Known rows, with every step that occurs
r > u: [-10.4  17.3 -21.5 -16.4 -50.8  -7.1   6.9  30.2 -39.0  68.0  -4.1 -10.0
   3.4 -18.4 -29.6  13.1  17.1 -37.7  31.7 -48.1]
z > r > c > k > u > x: [ -2.5  -2.8 -12.1 -63.2   6.9  29.5 -49.4 -33.6   9.2 -24.4 -36.7 -13.7
  21.9 -43.2 -24.4   4.5 -22.8 -38.6 -16.4   2.9]
x > p: [ -8.2   4.8  -3.6  40.2   1.8 -28.0  60.1  11.0 -41.5  13.0  39.6 -29.6
  -3.8  35.5  -0.4 -20.3  31.2  17.6   9.1 -33.2]
r > c > x > p: [ 23.9  15.8  14.6 -45.9  52.4  -2.6  49.6 -13.4 -49.5 -34.7  -5.0  42.8
   5.7  45.4 -27.8  -4.1   5.9  15.4 -20.1 -27.1]
c > r > z: [  9.1  30.1  15.5 -28.9  -2.9  -6.8  -4.5  64.7 -39.4  63.3   5.9  -9.5
 -53.4  39.7 -28.6  48.2  31.1  47.5  17.1   5.0]
c > x > p: [ 26.0  11.2  -3.4  29.2  33.2 -33.2  71.1  12.2 -42.0 -29.5  41.2  22.3
   2.7  60.5  18.9  14.1  31.1  44.6   6.6 -22.5]
z > r > c > x > p: [ 12.2  26.3  13.7 -76.0  22.5   9.5  37.0 -27.0 -16.9 -17.3  30.7   6.2
  38.8  22.9 -27.0 -49.6  -1.3  30.5 -25.9 -25.9]
p > x > c: [ -7.2 -12.9  24.4  50.3 -10.9 -66.3  32.6 -15.7   3.5 -12.4   0.8 -19.6
  83.8  15.8   5.1 -61.8  -1.1   6.5   8.8  -0.7]
r > u > k > c > x > p: [ 58.0 -12.8 -25.0  11.8  13.4  35.6 -13.7 -20.6  25.9 -48.7  10.3  36.5
 -20.1  -9.4  12.0  13.0  -0.4 -30.6 -26.5  -1.0]
p > x > c > r: [ 14.8 -15.9  25.2  37.9   7.6 -55.4  45.6  -7.1  20.9  10.3  25.0 -16.8
  47.0   7.6   4.5 -42.7   1.6  36.5   4.8   7.5]
c > k > u > x: [  7.0 -22.6 -35.3  39.0   8.9  -9.3 -37.8   5.3 -15.5 -34.5 -42.6   0.9
 -21.2 -24.8  20.5  81.1   5.6 -41.0  16.3  17.1]
x > c: [-46.0  -5.2  18.6  12.3 -22.4 -25.7  45.8  -4.9  -8.8   7.7  29.9 -15.7
  22.2  19.1  17.6 -62.8   0.3  16.6   0.0 -10.6]
u > k > c > r > z: [ 12.1   7.1  19.0  10.9  12.8  50.3 -64.8  19.1  42.8   0.6 -15.2   3.6
 -74.4  19.9  12.3  31.2  -4.7  28.1 -15.8  59.4]
r > u > k: [  6.6   4.9 -29.7  -5.1 -37.8  19.5 -17.9  16.8  19.9  30.1  -5.2  -8.4
 -34.8 -28.3 -13.5  16.7   9.1 -35.7  54.8 -27.0]
p > x > c > k: [ 15.1 -22.7  29.2  38.8  21.7 -65.4  17.4 -15.1  32.2 -39.3  -0.8  -1.6
  53.4  -6.9   5.2 -43.5   8.7  11.7 -11.0  23.0]
z > r > c: [-52.0  34.1  21.4 -74.7 -27.5  20.1  -5.2  -9.8  -8.5  45.5  -0.1 -29.7
  35.0  -3.1 -40.2 -64.1 -14.9  10.3  -4.8 -20.9]
k > c > r > z: [ -7.7  22.5  29.2  -0.7   1.1  22.7 -43.4  32.3 -22.1  39.7 -12.0   5.9
 -34.4  31.4  -8.5  26.3   1.9  25.8 -52.7  40.8]
p > x > c > k > u: [ 15.8 -37.1  13.7  47.3  -3.8 -54.4 -18.5 -25.9   7.6 -34.2 -30.9   0.5
  69.6 -40.3  17.7 -18.6   3.3 -20.9 -33.3  33.9]
u > k: [-28.7   7.7  -3.7  36.5 -14.0  14.4 -10.1  18.9  32.6   9.1   0.8 -18.2
 -49.1  15.3  21.4   4.6   7.2  19.9  64.6   7.8]
k > c: [-63.3  12.6  20.6  46.6 -19.0  16.8 -23.8   5.0 -18.7  26.4 -18.4  -7.6
  11.7  19.7  18.4 -17.6 -13.9  -4.2 -33.5  19.0]

Rows
[-20.2  -8.1 -11.8  21.6 -19.0  -5.4 -41.6  19.1 -26.6  20.9 -38.3   1.5
 -20.2 -41.4  17.1  52.5  17.4 -16.5 -11.9  25.2] -> c > k > u
[ 18.1  12.1 -17.8 -34.4 -27.6  50.9 -46.1 -21.6  57.7 -10.7  20.2   9.7
  14.7 -28.6  11.2 -20.1 -21.2  -6.5 -12.1   8.3] -> z > r > u > k > c > x
[ 30.7   0.0 -27.7 -15.5 -16.6  30.6  -1.6  31.4  37.3  58.9  24.3  -7.0
 -77.1 -33.8 -14.2  38.2  13.5   7.2  48.6 -17.0] -> c > r > u > k
[-26.0  13.2  17.5  36.8  10.8   9.5  -7.1   2.0 -19.5 -15.1 -13.3  40.9
  14.8  42.6  36.5  12.2 -13.6  22.9 -34.0  26.8] -> k > c > x
[-34.8   6.2  18.8  34.0   0.9  27.1 -11.3  15.5   2.3  52.1   7.2  -5.5
 -28.2   9.4  17.3   4.3 -12.8  35.8 -36.2  29.0] -> k > c > r
[-10.2  29.1  19.4 -59.1  28.4   4.7  17.3   5.0 -44.3  -5.7 -38.7  51.4
   3.3  37.1 -26.6  11.4  -9.4  16.6   3.8 -14.5] -> r > c > x
[ 60.1 -30.0  -0.8  15.1   1.7 -27.1  15.5 -16.5  66.7  -5.0  19.0  -6.5
  19.1 -32.4  -6.8 -28.6  -1.5  -0.5  19.6   0.6] -> p > x > c > r > u > k
[ 14.4  15.0 -21.8 -24.9 -26.9   5.4  20.6  41.6 -15.4  91.7  23.4  -9.2
 -42.4 -23.9 -28.0  33.7  18.0   6.7  25.0 -36.7] -> c > r > u
[  3.5 -15.1 -10.2 -33.9  32.1  17.9 -46.8 -16.5 -25.1 -38.2 -81.9  22.1
 -10.9 -30.5 -25.4  57.1 -14.0 -61.0 -10.5   8.0] -> r > c > k > u > x
[ 36.8 -34.8 -39.1  50.3  32.1 -15.1  -8.5  -9.8 -19.5 -59.7 -13.7  -6.0
 -18.3 -17.3  17.9  67.6  18.5 -42.0  -3.3   3.1] -> c > k > u > x > p
[ 10.0 -11.8  -2.4 -30.8 -19.6  -3.3  46.2   2.8   6.0  46.1  50.2  -4.8
 -12.4 -25.6  -9.3 -30.9   3.9   7.8 -10.2 -25.5] -> x > c > r > u
[-18.7  39.1  19.4 -87.2   0.4  16.1   6.3  -9.9 -10.9   8.7   3.7  11.3
  36.6  14.9 -25.3 -37.4 -14.4  34.1  -3.5 -14.2] -> z > r > c > x
[-16.1 -16.2 -43.4  60.3 -27.0  -7.8 -21.4   0.5 -52.5  -4.9 -44.2 -23.4
  22.6  -0.8  20.9  64.6  -6.3 -53.9  44.1 -15.2] -> k > u > x
[-19.8 -33.2   6.3  10.2 -14.6 -13.7 -10.6 -15.3  -4.9 -21.7  -7.9   4.4
   8.4 -40.7  29.0 -15.1   4.1 -15.5 -47.8  29.7] -> x > c > k > u
[ 10.1  -5.0 -30.0 -38.6 -33.8  -4.7  20.0 -29.6  25.2 -11.0  48.5 -39.3
  58.1 -20.4 -15.8 -54.3 -16.3 -41.4  28.1 -49.5] -> z > r > u > x > c
[ -7.9  -0.8   9.5  43.7  20.7  36.9 -33.5  -4.1  44.0 -49.2 -12.5  36.9
 -31.8  28.1  52.0  17.5 -18.4  25.4  -3.8  45.9] -> u > k > c > x
[-11.0   7.3 -14.9 -22.0 -51.0  55.9 -58.7 -20.6  58.0  23.9  19.1 -29.0
  12.2 -48.6  -1.7 -44.1 -20.9 -27.7 -12.3   1.8] -> z > r > u > k > c
[  8.3 -28.8  -3.5  24.6  44.4 -31.4  33.1 -15.5  33.0 -85.1  21.8  -0.4
  -7.4  21.3  21.5  -4.9  -5.6  -8.2  26.3   2.4] -> u > x > c > k
[-21.7  14.1  27.7 -62.0  30.2  10.2 -12.7   9.7 -11.2   6.4 -41.8  23.3
 -32.3  -8.0 -40.6   0.8  -1.6  -4.2 -14.9   6.1] -> r > c > k
[ 12.0 -24.9  -9.9  25.7  32.4 -20.1  60.8  -9.5  23.2 -34.6  46.0 -16.9
 -16.8  34.0  19.8  -1.7 -13.4  17.0  35.4 -14.2] -> u > x > c > r
